Every row comes from one small tree of marks. The marks that hang from a mark follow it in brackets, in alphabetical order. Every link used is in the known rows. Which tree was each row made from?
In the rows, zero is written as 128.
Known rows
fabikon(fonu(gotek) liruk molu reda(firu)): [118 149 133 144 170  44 156  94  96 129  62 137 115 157 104 149  74 144
 157 101 150 193]
fonu(gotek(setu)): [166 134 184 121 166  77 174 115 107 137 122 131 151 129 130  91 105 120
 179 125 116 159]
setu(gotek(liruk)): [151 132 172 130 183 114 154 121 119  99 126 118 139 115 122 129 122 132
 155 117 110 143]
dafu(reda(firu gotek)): [156 107 142 158 156 119 183  95 130 139  54 143 117  87 174  86  97 134
 194  85 113 208]
fonu(gotek): [166 153 168 124 169  93 179 113 119 133  87 144 143 112 131 106  97 132
 178 105 110 171]
fabikon(bafu setu(gotek(liruk))): [127 111 150 126 167  97 156 109 122  73 150 138 148 147 129 120 111 146
 128 153 105 110]
reda(firu gotek): [154 110 154 143 161 116 177 107 132 120  81 143 137 101 178  92  99 128
 182  97 114 183]
fabikon(fonu setu): [133 138 135 114 181  70 163  81 133 110 101 134 132 147 159  75 117 128
 162 119 115 157]
fabikon(bafu fonu(gotek(liruk)) molu reda(firu) setu): [117 120 130 133 142  31 151  89  84  90 106 164 146 184 111 136  76 156
 129 143 136 157]
fabikon(bafu): [143 133 150 158 173 112 163 119 129 115  89 154 151 124 147  93  79 140
 172 125  82 177]
molu(fabikon(bafu fonu setu(gotek))): [109 151 120 119 165  81 151 115 122  96 132 123 143 165 162 106 116 165
 114 147 117 115]
dafu(reda(firu gotek(setu))): [154  89 161 150 156 108 178 100 122 146  90 129 123 104 175  74 100 122
 194 107 115 199]
fonu(gotek(liruk setu)): [171 124 189 113 155  74 157 116  95 119 142 124 150 134 117 112 109 117
 162 133 120 141]
fabikon(bafu(gotek) liruk reda setu): [107 110 143 155 173  56 158  91 137  73  89 151 111 161 124 142  75 155
 119 145 109 139]
fabikon(bafu fonu(gotek(liruk setu)) molu reda): [127 128 162 134 152  42 128 121  68 111 143 134 158 189  95 133  71 133
 136 158 115 162]
gotek(liruk setu): [162 111 187 131 174  89 140 109 106 108 139 120 145 135 129  96 110 116
 172 127 103 153]
fabikon(liruk molu reda(firu gotek) setu): [107  92 134 148 161  68 141  60 115  94  92 156 114 163 137 116 102 139
 156 121 143 167]
setu(gotek): [145 144 167 138 192 117 166 119 131 117 107 127 138 110 136 107 113 138
 170 112 106 162]
bafu(gotek(setu)): [152 114 189 146 179  89 159 117 130 101 128 122 123 122 146  98  99 124
 161 120 114 164]
gafa(fonu): [155 167 165 138 175 100 149  96 132 126  89 142 145 107 130  96  94 143
 180  91 105 194]
reda(firu): [159 124 160 154 174 102 173 105 131 124  64 150 136 103 154  94  92 137
 193  90 110 195]

Which tree is each row?
[116 144 121 157 175 100 138 111 110 106 108 146 146 153 135  93  73 138
 161 122 108 190] -> fabikon(bafu fonu molu)
[141 123 169 115 154  62 117 118  94 115 136  92 148 174 158 118 117 121
 129 142 111 139] -> molu(fabikon(fonu reda(gotek(liruk setu))))
[ 75 118 110 153 174  53 149  90 112  84 104 142 123 186 115 142  84 165
 120 144 140 153] -> fabikon(bafu fonu liruk molu reda(firu) setu(gotek))
[129 164 120 128 179  77 129 104 117 123  85 103 117 144 151 120 105 139
 142 103 129 151] -> molu(fabikon(fonu liruk))
[119 123 144 180 158  65 146 120 120  88  51 143 114 141 142 165  57 176
 120 116 121 163] -> molu(fabikon(bafu(gotek) liruk reda(firu)))
[117 157 109 141 166  81 133 119 116 110  87 115 132 154 152 121  82 151
 124 125 116 146] -> molu(fabikon(bafu fonu liruk))
[120 118 162 137 172  78 127 105 100 123 132 119 140 174 140  92 104 117
 162 133 115 188] -> fabikon(fonu molu reda(gotek(setu)))
[128  92 151 167 146  98 130 110  94  88 103 165 151 149 134 130  68 146
 153 128 108 188] -> fabikon(bafu molu reda(firu gotek(liruk)))
[126 123 153 175 170 110 142 116 120  76 113 158 128 132 130 114  68 150
 149 115 117 182] -> fabikon(bafu(gotek) molu)
[103 127 134 135 187  89 139  76 122  82 139 135 113 154 109 119 125 144
 144 126 147 129] -> fabikon(liruk molu setu(gotek))
[110 125 142 181 168  68 152 115 112  89  72 155 121 151 135 133  50 160
 141 113 121 210] -> fabikon(bafu(gotek) fonu molu reda(firu))
[128 143 149 148 158  56 127 131 105  81  96 123 134 164 142 158  72 160
 105 134 107 147] -> molu(fabikon(bafu(gotek(liruk)) fonu reda))
[ 92 117 111 166 158  78 142 104 104 102  77 140 126 167 141 135  60 142
 135 128 126 191] -> fabikon(bafu fonu liruk molu reda(firu gotek))
[104 131 117 136 172  79 137  85 115  89 126 153 142 175 142  79  91 143
 152 138 119 166] -> fabikon(bafu fonu molu setu)
[123  98 161 178 154  51 143 122 112  92  84 130 118 157 143 149  64 165
 121 135 125 153] -> molu(fabikon(bafu(gotek(setu)) liruk reda(firu)))
[108  90 161 192 164  59 138 108 109  81 102 149 115 163 111 144  52 151
 138 135 132 182] -> fabikon(bafu(gotek(setu)) liruk molu reda(firu))
[105 113 125 137 150  70 134  91 116  90  99 146 135 178 157 123  97 158
 113 157 109 123] -> molu(fabikon(bafu liruk reda(gotek) setu))
[121 138 135 140 142  27 156 125  89 132  84 119 140 177 135 146  67 157
 121 144 133 151] -> molu(fabikon(bafu fonu(gotek(setu)) liruk reda(firu)))
[100 131 128 146 173  60 133  85 107  96 106 165 141 194 125  96  82 153
 147 148 105 179] -> fabikon(bafu fonu molu reda setu)
[117 116 136 152 166  94 136  82 117  86 126 177 145 159 130  76  89 149
 162 138 112 165] -> fabikon(bafu molu setu)
[112 156 102 107 146  42 156  99 105 104 109 129 132 175 146 124  94 156
 107 145 141 105] -> molu(fabikon(bafu fonu(gotek) liruk setu))
[117 152 140 129 151  30 142 127  89 133 103 110 144 189 126 142  76 148
 113 158 119 135] -> molu(fabikon(bafu fonu(gotek(setu)) liruk reda))
